Every row comes from one small tree of marks. Brackets hold a mark, then the marks that hang from it, in alphabetical order. Every link used is in the known rows. Which tree was each row made from?
In the rows, zero is written as 128.
Known rows:
(G (Q N W Y) (V C E)): [112 121 142 116 123  94 105  82 160 117 153 175 148 123 207 114 115 117
 118  99 137 148 103 136 133 160 116 120 132 103 102  81]
(C G Q): [149 131 111 123  77  95 106 177 125 151 121 118 131 122 107 160 129 113
 153 107 134 132 135 122 121 133 135 132  99 148 122 119]
(Q S): [132 125 129 124 137 119 126 137 132 131 129 116 124 134 129 111 133 141
 133 153 136 131 135 125 102 110 133 134 114 125 131 118]
(B Q): [121 116 145 122 118 106 125 135 119 125 112 145 124 129 122 132 146 120
 132 121 132 115 140 139 131 131 146 119 133 130 141 114]
(V C (E G)): [121 135 131 133 118 117  89 136  94 117 132 142 140 134 154 164 157 171
 122 111 131 141 135 140 120 142 110 122 154 126 125 111]
(V C E): [133 131 144 131 126 116 107 115 112 125 121 140 148 142 148 158 141 161
 117 120 130 141 128 123 123 131 107 125 140 125 120 116]
(G Q): [132 143 126 112 121 123 118 128 131 106 139 125 121 130 144 136 131 128
 130 125 141 121 108 124 121 134 135 102 114 120 104 122]
(Q N): [131 119 122 133 147 124 127 142 134 114 131 127 147 124 134 106 114 132
 127 128 150 131 132 131 130 139 116 144 128 113 145 117]
(P Q): [125 146 131 112 126 113 116 139 125 114 128 140 128 141 144 136 125 120
 144 132 145 121 121 115 127 142 134 113 123 133 116 120]
(V (E G)): [124 144 112 142 115 113 100 142  94 127 135 131 124 122 142 160 153 163
 133 105 134 124 138 146 138 140 123 130 135 137 133 111]
(N (Q G J S W)): [ 96 110 150  99 152 116 105 125 199 123 134 125 150 138 157  76 144 126
 131 165 139 147 129 136 129 124 135 140 118  81 153 125]
(G (V (C (Q W Y)))): [102 108 152 104  86  93 118 100 179 151 131 173 144 120 166 124 113  75
 124 117 100 164 117 138 119 136 134 128 140 129 102 112]
(B (Q S Y)): [118 116 152 130 133  87 122 120 149 151 111 131 117 126 137 107 159 109
 145 148 124 121 145 143 103 107 158 139 119 137 139  97]
(W (Q N P S)): [147 144 144 132 153  81 133 143 147 122 113 110 138 114 134  94 123 120
 138 163 139 117 152 138 100 113 141 129 103 117 153  78]
(Q G J N P S W Y): [ 80 114 152 120 164 109 118 101 252 158 128 126 134 112 182  34 130  94
 154 171 121 142 149 134 127 110 129 187 106  76 156  81]
(C (Q P)): [118 152 135 115  87  96 123 134 152 146 102 119 116 127 119 144 120 108
 152 134 119 133 134 141 115 115 136 123 105 144 122 112]
(C (Q G J S Y)): [115 109 144 110 120 101 107 146 224 155 122 119 153 119 146  98 154 107
 151 171 140 141 132 111 102 100 144 178 101 119 140 119]
(B (Q N W Y)): [103 110 144 137 146  94 125 110 166 147 120 153 139 107 157  88 129  80
 135 118 115 131 146 158 155 142 141 155 137 108 146  88]
(S Q): [122 135 132 143 129 118 115 125 106 112 114 109 123 147 127 147 137 129
 130 125 149 128 108 131 136 137 136 109 111 123 114 110]
(E (V (C (Q G J N)))): [101  80 145  85 113 112 105 164 206  96 133 178 186 124 160 101 119 121
 124 139 178 149 109 102 118 139 114 156 136  91 158 132]
(N (Q (G V) J P S Y)): [ 80 113 169  98 117  86 114  91 219 134 117 139 119 145 166  62 151 114
 157 163 150 132 117 141  88 113 152 123 104 122 154 106]
(C (G (Q P S W Y) V)): [103 143 132 107  84  75 113  96 178 162 145 143  71 117 174  89 127  85
 170 119 111 124 123 140 100 123 158 104  78 129  96  67]
(S (Q J W)): [100 128 141 134 137 124 110 114 154 117 127 122 124 126 144 117 135 111
 125 106 140 143 113 129 163 146 128 142 127  84 104 114]
(N (Q S W)): [114 133 135 115 144 104 114 118 141 130 127 118 130 141 142 103 126 125
 132 151 121 149 129 156 118 125 136 112 119 110 133 120]
(E V): [113 119 121 117 114 120 135 125 132 119 139 164 117 120 137 122 118 119
 127 119 138 122 109 125 131 130 134 117 131 134 137 138]
(P (Q G)): [116 128 133  99 129 123 113 144 151 115 129 146 142 150 157 129 131 117
 143 161 143 117 123 104 133 139 140 112 110 124 138 111]
(E C (G Q) V): [ 94 122 103 108  92 114  83 128 127  70 163 178  95 116 150 138 134 122
 121 103 147 119 108 143 118 164 140  73 148 155 106 129]
(N (Q G J)): [107 111 149 105 137 124 107 131 177 108 124 126 158 144 140 105 149 134
 130 146 157 133 116 128 131 136 129 127 127 103 156 144]
(C (G (Q W) V)): [124 124 113  99  80 106 112 129 135 127 160 159 102 119 156 123 116 102
 139  86 132 122 110 124 138 158 144  95 105 117  98 101]
(V (C (Q P S Y)) (E G)): [109 158 147 131  92  65  81 127 147 160 105 119 120 129 162 152 161 141
 161 146 114 150 147 156  78 102 130 136 115 150 118  80]
(S (Q G J N P W Y)): [ 70 124 154 139 155 107 108  90 226 139 113 120 132 125 179  70 134  83
 151 144 134 141 122 139 162 136 132 160 103  76 140  71]
(P (Q (G V) J Y)): [ 93 106 153  92 114 108 112 113 205 119 141 178 139 132 181  92 138  95
 149 133 158 118 109  97 126 148 146 139 124 122 130 116]

Which tree is each row?
[126 137 132 127 158  90 111 139 158 125 130 128 142 135 164  88 122 114
 157 157 157 129 130 121 100 131 134 147 108 127 129  93] : (P (Q N S Y))
[110  95 146 108 142  98 103 137 216 154 125 135 181 129 179  86 121  93
 133 187 116 169 139 129 107 114 127 162 112  96 145  86] : (V (C (Q G N S W Y)))
[116 144 130 103 140 107 115 133 146 128 137 138 121 136 160 109 118 113
 143 152 125 134 134 123 124 132 140 126 113 111 112 102] : (P (Q S W))
[100 144 139 103 148 106 112 120 204 112 140 121 113 114 171  59 117 122
 147 135 150 136 129 134 117 126 123 149 106  66 115  89] : (G (Q J N P S W))
[109 148 147 137 133  95 129  96 171 163 111 110  95 127 145  94 138 110
 161 161 107 129 141 144  92  92 143 138 102 141 126  94] : (Q P S Y)
[ 90 136 143 112 102  96 121 101 220 184 107 131 123 117 161 115 123  61
 156 163  77 142 139 147 142 108 148 141  96 128 136  88] : (C (Q G P W Y))
[122 137 143 132 146  91 114 110 147 140 118 106 132 143 141 105 144 122
 145 158 131 140 121 153  93 113 143 119 112 140 134 122] : (N (Q S Y))
[111 123 143 156 158 109 107 119 166 113 120 111 146 124 148  99 139 114
 139 112 173 137 108 128 140 145 123 164 122  99 121 106] : (S (Q J N Y))
[124 117 155 104 106 115 103 148 170 117 121 139 161 126 132 136 134 128
 127 119 146 157 122 112 107 127 113 151 147 108 109 144] : (V (C (Q J)))
[145 134 114 132 134  88 100 153 153 135 145 106 125 120 154  98 137 119
 162 133 158 124 123 124  92 127 136 136  81 121 119  85] : (C (G (Q N S Y)))
[ 99 138 132 127 142 115 131 109 164 138 122 131 119 118 151  86  99 105
 138 129 111 137 144 153 146 134 118 142 120  98 139  91] : (Q N P W)
[129 143 132 122 136 104 116 114 160 134 139 114 115 126 158 110 144 119
 147 154 133 126 111 127  92 108 147 120  98 127 101 106] : (G (Q S Y))
[108 126 150 125 125  92 127 130 139 123  99 139 119 128 130 103 130 117
 146 125 143 113 151 155 126 133 136 127 123 119 157  85] : (B (Q N P))
[111 108 167 117 133  86 133 109 224 125 125 158 153 100 171  66 131  82
 138 140 148 111 131 123 126 136 147 149 117 109 164  82] : (W (Q (G V) J N P Y))
[117 120 136 143 151 120 108 142 143  90 123 112 148 132 135 107 133 136
 129 109 188 136 111 122 143 152 116 151 124  88 126 111] : (S (Q J N))
[104 120 126 100 152 121 112 142 174 115 140 154 159 137 177  96 106 101
 136 156 140 129 132 117 159 158 129 134 115  92 148  93] : (P (Q G N W))
[ 93  91 139  76 141 111 109 145 208 100 157 176 153 132 191  50 109 114
 138 149 176 132 128 101 131 154 132 153 116  74 147  92] : (P (Q (G V) J N S W))
[113 143 142 106 142 104 111 136 186  99 133 111 117 124 157  71 129 142
 153 139 176 125 125 123  93 120 123 143 101  84 121  97] : (G (Q J N P S))
[115 138 140 105 112  83 108 119 168  96 140 143 113 129 171  88 128 165
 148 108 193 119 115 123 102 135 121 133  97  99 121  80] : (G (Q J N P S) (V E))
[108 102 139 131 154 128 104 147 168  93 123 116 163 142 148  99 140 133
 130 139 187 131 111 110 148 147 121 149 110  78 149 102] : (S (Q G J N))
[138 163 140 116  99  79  86 130 121 134 122 115 102 148 157 151 153 165
 158 128 141 128 128 120  80 114 123  97  85 127 101  72] : (V (C (G (Q P S))) E)
[104 143 135 128 126  76 120 119 203 171 111 114 126 112 155  83 106  81
 162 156 107 153 149 157 112 108 135 164  95 118 131  76] : (C (Q N P S W Y))
[130 149 149 119  71  76  83 147 155 150 104 128 131 128 132 165 149 142
 159  90 142 144 140 117 112 127 107 147 111 128 113 102] : (V (C G (Q J P)) E)
[124 134 122 102 104  95 114 106 133 121 154 156 108 131 177 125 124 141
 126 115 139 130 113 131 126 136 138 105 101 113 102  88] : (G (Q S W) (V E))
[113 124 161 103 121  90 102 154 194 117 110 120 153 130 142  89 124 139
 147 149 163 159 142 123  76 111 109 163 121  93 130 105] : (V (C (Q J N P S)))
[ 79 123 165 129 142  88 121  95 212 149 110 149 120  99 162  63 135  76
 151 108 119 130 152 159 151 133 135 174 137  92 144  84] : (B (Q J N P W Y))
[119  98 109 111  51  91  91 137 152 132 143 173 114 114 121 142 106  80
 129  82 116 143 139 135 136 168 133 107 124 165 104 108] : (E (C (G V) (Q W)))
[ 90 111 159  96 108 100 114  86 173 144 125 168 121 151 188 105 131 139
 129 159 112 143 139 130 114 114 128 115 110 104 140  68] : (Q (G (V C E)) P S W)
[ 99 122 132 113 159 110 113 119 199 137 138 153 157 127 191  86 114  77
 147 160 124 133 129 123 156 150 136 147 113 103 143  86] : (P (Q G N W Y))
[ 92 126 140 107 135 118 126 108 191 157 122 125 109 135 159  83 128 111
 145 184  97 133 150 137 124 100 143 130  94 100 148  84] : (Q G P S W)
[ 95 117 134 112 153 115 126 122 196 144 124 124 130 131 166  62 113 115
 143 183 119 137 153 140 127 113 131 147  95  87 164  73] : (Q G N P S W)
[109 118 137 115 148 113 124 137 179 132 117 116 133 142 151  74 125 135
 149 189 145 125 147 130 103 107 130 139  91 105 169  82] : (Q G N P S)
[ 79 107 161 108 106 111 129  84 222 144 126 159 114 122 167  74 140  96
 149 136 131 121 122 122 120 121 142 147 119 120 142 106] : (Q (G V) J P Y)
[ 93 128 173 124 128  79 120 104 193 153 100 130  99 117 142  80 166 107
 163 139 131 120 150 144  98  98 152 160 120 121 136  94] : (B (Q J P S Y))
[114  85 159  95 117 113 103 122 173 112 138 166 155 148 174 106 153 172
 118 142 167 139 123  96 100 124 117 144 130  98 142 107] : (Q (G (V C E)) J S)
[123 116 127 100 156 110 108 166 161 105 134 133 157 152 164  89 123 135
 147 186 172 122 134 106 108 134 133 134  96 107 157  91] : (P (Q G N S))
[126 142 124 123 131 108  78 150 104  83 146 138 152 133 177 150 145 175
 124 109 167 137 118 138 115 159 107 112 139 102 118  96] : (V C (E (G (Q N))))
[ 69 102 151 112 123 112 116 105 198 106 125 152 128 137 173  70 117 102
 137 125 162 135 115 131 158 154 132 133 107  71 142  74] : (S (Q (G V) J N P W))
